Each row was made from one small tree. The marks that hang from a mark follow it in brackets, in the order of their numbers. Every link used is in the known rows. Write each row's tree.
Known rows:
J730(J461):  0.90 -1.01 -0.05  1.96 -0.20  2.74  0.90  0.95  0.45 -2.62 -0.04 -0.63  1.82  0.72 -1.05 -0.48 -0.89  0.47  0.33  0.26 -0.60  1.82
J837(J345(J328(J730) J461(J447)) J503):  1.84 -1.40  3.84  0.09 -2.12  1.99  0.34 -0.55  0.88 -2.75 -0.50  1.16 -4.79 -2.36 -0.26 -4.57  0.78 -1.14 -0.12  2.64 -1.52 -2.32
J461(J447(J328) J503): -0.92 -1.70  3.01 -2.91 -4.43 -0.70 -1.36 -3.14  1.50  1.00  0.29  1.39 -4.51 -2.30  1.51 -2.01  2.80  2.66  2.72 -0.38 -2.47  2.95
J461(J447): -0.32  0.20  1.67 -0.38 -2.43  0.20 -0.35 -2.83  0.41 -0.18 -0.25  1.30 -0.43 -0.49 -1.39 -0.49 -0.33  1.28  1.25 -1.60 -1.23  2.51
J447(J328(J503)): -2.17 -1.40  1.71 -1.85 -1.28 -0.90 -0.59  0.08  1.51 -0.33  1.78 -0.26 -3.74 -0.41  3.28 -0.27  1.33  0.25 -1.08  2.05 -1.47 -1.32
J345(J328(J730) J461): -0.21 -1.39  1.22  2.32  2.03  2.48  0.34  3.40 -2.02 -5.28 -0.95  1.12 -1.20  0.92  1.49 -1.37  0.59  3.65 -0.69  6.23 -0.95 -0.14
J345(J461(J447(J328(J730(J939))))): -1.84 -2.18  1.36  1.81  0.05  2.08  0.42 -0.13  0.85 -4.84 -1.14  1.87  0.07  0.05  0.75 -1.46 -0.12  2.87  0.10  2.53 -2.36  4.49
J345(J328 J461(J447 J503)):  0.73 -2.96  4.34 -0.04 -2.52  1.71  0.85  0.13 -1.30 -4.06  0.62  0.44 -3.10 -1.44  0.99 -2.56  2.04  3.97  1.10  2.56 -0.28  1.61
J447(J328(J730)): -2.39 -0.41 -0.84  0.15  0.70  0.10 -2.02  0.96  0.43  0.31 -0.96  2.11 -2.57  0.51  2.37 -0.54  1.05  1.96  0.56  4.30 -3.36  0.78
J345(J328(J730) J461(J503)):  0.83 -1.75  2.57  0.06  0.92  1.94  0.37  2.86 -0.92 -5.22 -1.16  0.59 -2.92 -0.40  2.84 -2.48  2.74  4.45  0.19  5.48 -0.76  0.12
J837(J345(J461(J447(J328(J730)))) J503):  1.20 -1.37  2.88 -0.59 -1.42  0.97  0.26 -1.64  2.49 -2.28 -0.89  1.45 -4.00 -2.42  0.12 -4.16  0.76 -3.28  0.30  1.49 -1.52 -1.56
J328(J503 J730(J461 J939)): -0.27  0.20  2.22 -0.27 -0.19  3.10  1.03  1.21  4.44 -6.59 -1.55 -1.53  0.39  0.62  2.33 -1.34  0.07  3.76 -2.82  0.29 -2.51  3.09
J461(J447(J328(J730)) J503): -1.03 -0.57  2.69 -3.00 -3.28 -0.35 -1.97 -2.64  2.03  0.01 -1.31  2.27 -4.60 -1.78  2.17 -2.29  3.22  3.87  2.77  0.96 -3.66  3.44
J837(J345 J447):  1.16 -0.41  0.01  0.38 -0.08 -0.57 -1.24 -3.46  1.06  0.06 -0.42  2.51 -2.66 -1.13 -2.72 -2.93 -1.41 -2.88 -0.02 -2.56 -0.51  0.42
J730(J939(J447)): -2.03 -1.22 -0.80  0.41 -1.45  1.63 -0.47 -1.58  1.39 -3.03  0.08  1.31  2.35 -1.04 -0.91 -0.12 -1.24  3.63 -1.09 -3.84 -2.15  3.76
J939(J345 J447(J328) J503):  0.59 -0.87 -0.32 -2.29 -3.95 -2.94 -4.92 -1.74  1.98 -0.94 -0.05  2.77 -0.94 -4.76  0.81 -0.88  0.37 -0.20  0.51 -2.37 -3.47 -4.28
J939(J447(J328(J730)) J503): -1.50  0.55 -0.50 -2.60 -1.10 -1.23 -3.25 -1.18  0.87 -2.78 -0.98  3.81 -0.82 -1.95  1.72 -0.45  1.80  2.49  0.34  0.47 -4.19 -2.40
J730(J837(J447)): -3.60  0.21  0.00  3.06  2.90 -1.18 -1.48 -2.53 -1.54  0.68  1.14  3.28 -0.82  0.50 -3.71 -1.31  0.48 -0.93 -0.76  0.24 -2.00  3.67
J461(J447(J328(J730(J837))) J503): -2.44 -0.47  2.79 -1.44 -2.00 -0.74 -2.62 -2.56  1.55  0.83 -0.60  2.99 -4.87 -1.63  0.87 -2.77  3.99  3.34  2.28  1.72 -4.51  4.89
J328(J503 J730):  0.01  2.17  2.36 -2.74  1.01 -0.38 -0.10  0.35  2.95 -4.01 -1.65 -0.13 -1.92  0.41  3.15 -0.47  1.50  1.54 -1.90  1.32 -1.20 -1.08
J345(J328(J503 J730) J461(J447)): -0.19 -0.86  4.80 -0.03 -0.64  1.97  0.69  0.89 -0.01 -7.20 -0.43  0.95 -2.93  0.22  2.12 -1.76  1.10  4.39 -1.24  4.36 -1.46  0.53

Write each row's tree:
-2.41 -3.11  0.34  1.27 -2.55  3.76 -0.02 -0.63  2.79 -5.88  1.25  0.46  1.75 -0.58  0.19 -0.63 -1.25  4.27 -1.51 -2.27 -3.70  4.79
J730(J461 J939(J447(J328(J503))))
-1.45 -0.87  2.29  2.60  0.10 -0.28 -1.86  0.79 -0.08  1.75  2.80  0.78 -4.60 -1.16 -2.07 -3.39  1.99 -1.99 -2.14  2.06 -2.05  0.68
J730(J837(J345(J328(J503))))
 0.40 -0.35  0.10 -0.49 -0.14  1.04 -1.92 -0.25  3.47 -5.81 -3.36  1.88  1.00 -2.20  1.19 -1.87  0.24  4.07 -0.44 -1.46 -2.88  3.10
J328(J730(J939(J345(J461(J503)) J447)))
-0.66 -1.96  2.12  4.62 -2.93  2.87 -0.94 -0.98  2.85 -0.75  1.17  0.40  0.27 -2.40 -4.85 -4.93  0.55 -0.34 -1.63 -2.01 -4.71  6.82
J730(J461(J447) J837(J345) J939(J503))
-2.22 -0.02  1.42 -1.89  0.05 -0.56 -1.35  0.69  2.15 -1.59 -0.26  0.89 -3.89  0.22  4.08 -0.61  1.71  1.75 -1.09  3.75 -2.90 -0.63
J447(J328(J503 J730))
-3.25 -0.56  2.69  0.37 -2.79 -0.48 -2.97 -2.18  3.05 -0.60 -0.03  2.02 -3.30 -1.62  0.45 -2.01  0.90  2.49 -0.64  0.61 -5.18  4.55
J461(J447(J328(J503 J730(J837 J939(J345)))))
-1.46  0.78  0.59  2.08  3.05  1.27 -1.38 -0.96  0.82 -3.19 -1.86  2.97 -1.00  0.71 -1.65 -2.71  1.96  2.15  0.41  1.84 -3.70  5.27
J328(J730(J461(J503) J837(J447)))
-2.60 -0.81 -0.05  5.05  2.62  1.55 -0.62 -1.63 -1.03 -1.94  1.11  2.67  1.02  1.23 -4.66 -1.75 -0.41 -0.41 -0.43  0.47 -2.64  5.50
J730(J461 J837(J447))
-1.97 -3.45  1.64  4.30 -0.64  0.85 -1.75  1.62  0.63 -0.91  1.57 -0.10 -1.26 -2.68 -1.30 -3.49  1.16  1.96 -2.13  1.28 -2.76  4.69
J730(J837 J939(J345(J328 J461(J503))))
 0.62 -1.61  3.95 -0.17 -1.11  2.12  0.05  0.65 -0.61 -5.35 -1.39  1.64 -3.32 -0.85  1.65 -2.87  2.52  5.43  1.16  4.28 -1.69  2.17
J345(J328(J730) J461(J447 J503))
 1.20 -0.42  1.61 -1.37 -1.46 -0.79 -0.04 -4.84  1.65  0.25 -0.01  1.71 -4.15 -2.43 -2.09 -3.58 -0.76 -4.66 -0.27 -2.83 -0.41 -2.79
J837(J345 J447 J503)
-1.28 -1.13  2.28  0.44 -2.05  3.57 -0.39  1.20  1.25 -6.19  0.29  0.28 -1.39  0.07  1.64 -1.29  0.12  6.60 -2.27  1.53 -3.66  1.87
J345(J328(J503 J730(J461 J939(J447))))
-1.80 -1.06  0.07 -0.21  0.54  0.38 -1.46 -2.41  0.65 -2.42 -1.29  3.32 -2.70  0.20  0.77 -1.79  0.48  2.55  1.26  1.56 -3.33  2.75
J837(J447(J328(J730(J461(J503)))))
-0.39 -1.22  2.59  1.97 -0.04  2.61  0.02  1.10 -1.74 -5.32 -1.12  2.17 -1.56  0.50  0.39 -1.69  0.38  4.69  0.31  4.99 -1.96  1.95
J345(J328(J730) J461(J447))
-3.76 -2.04 -0.01  2.62  0.61  2.10 -1.81  1.37  1.64 -0.84 -0.13  1.58 -2.07  0.07  1.00 -2.53  2.26  3.64 -0.18  3.93 -5.44  6.06
J447(J328(J730(J461(J503) J837 J939)))
-2.54  0.06  0.71  2.85  1.17  1.02 -2.02  2.04 -2.29  0.27  0.46  1.99 -2.85  0.71 -0.43 -1.43  1.67  3.52 -0.78  5.40 -3.46  1.46
J345(J328(J730(J837)))
 0.68 -2.77  1.11  0.83 -2.50  3.77  1.45  0.57  2.88 -3.24 -0.12 -2.28  1.14 -1.05  0.30 -2.16  0.42  3.60 -0.28 -2.00 -1.55  5.50
J730(J461(J503) J939)
 1.82 -1.82  2.29  1.05 -3.78  3.14 -1.40  0.24  2.19 -1.08 -0.65  0.51 -4.17 -2.05 -0.75 -4.77  0.80  2.86  0.25  0.61 -3.41  3.23
J837(J345(J328(J730(J461(J447 J503) J939))))
-1.20 -1.27  0.05  0.10 -0.09  1.51 -1.47  1.25  1.39 -1.43 -1.16  1.31 -2.56  0.14  2.57 -1.48  1.88  2.81  1.22  3.97 -3.64  2.11
J447(J328(J730(J461(J503))))
 0.01  0.11  2.18  0.79 -1.34 -1.11 -3.45  1.34  1.16 -0.37  0.25  0.42 -3.80 -1.99  0.79 -1.86  0.80  1.08 -1.65  2.34 -2.78 -1.25
J939(J345(J328(J503 J730(J837))))
-3.84 -0.83  1.23  2.61  0.03  1.63 -1.37 -0.34 -1.39 -0.51  0.62  2.11 -3.23 -0.04 -0.87 -2.38  0.71  4.26 -1.74  3.50 -4.36  2.60
J345(J328(J730(J837(J447 J503) J939)))
 1.03 -2.11  1.19  1.13 -1.82 -0.63 -1.89 -0.54  1.38 -2.09 -0.64  1.19 -0.65 -2.39 -0.11 -1.48 -1.13 -1.02  0.90  0.36 -1.04  0.57
J939(J345(J461(J447(J328))))
-3.39 -0.80  1.40  2.59 -0.29  2.02 -1.11  1.32 -1.07  0.17  0.80  0.95 -2.92 -0.21 -0.05 -2.18  1.41  4.13 -1.82  4.30 -4.20  2.03
J345(J328(J730(J837(J503) J939)))
 3.49 -0.62  2.37 -0.80 -2.88 -1.79 -1.48 -0.45  2.10 -2.83 -1.38 -0.04  0.32 -4.03  0.00 -2.06 -0.03 -2.03  0.04 -1.01 -0.36 -3.04
J939(J345(J461(J447)) J503)
-4.53 -2.27  0.63  2.42 -0.73  0.49 -2.77 -1.52  2.63 -0.76  2.59  2.66 -2.14 -2.22 -2.20 -3.16  1.05  0.27 -2.82 -1.88 -4.81  5.19
J730(J837(J345) J939(J447(J328(J503))))
 2.71 -0.80  1.55 -0.90 -4.51 -1.91 -3.09  1.20  0.35  1.43  0.45 -0.90 -2.57 -4.04  0.92 -1.76  0.46 -0.14 -0.49  0.74 -1.51 -5.38
J939(J345(J328) J503)
-1.35  0.89 -0.03  3.21  4.74  0.08 -1.87 -0.64  0.48 -2.59 -1.95  4.10 -1.57  0.46 -2.53 -3.30  0.80 -1.15 -0.95  2.42 -2.71  3.28
J328(J730(J837(J345(J461) J447)))
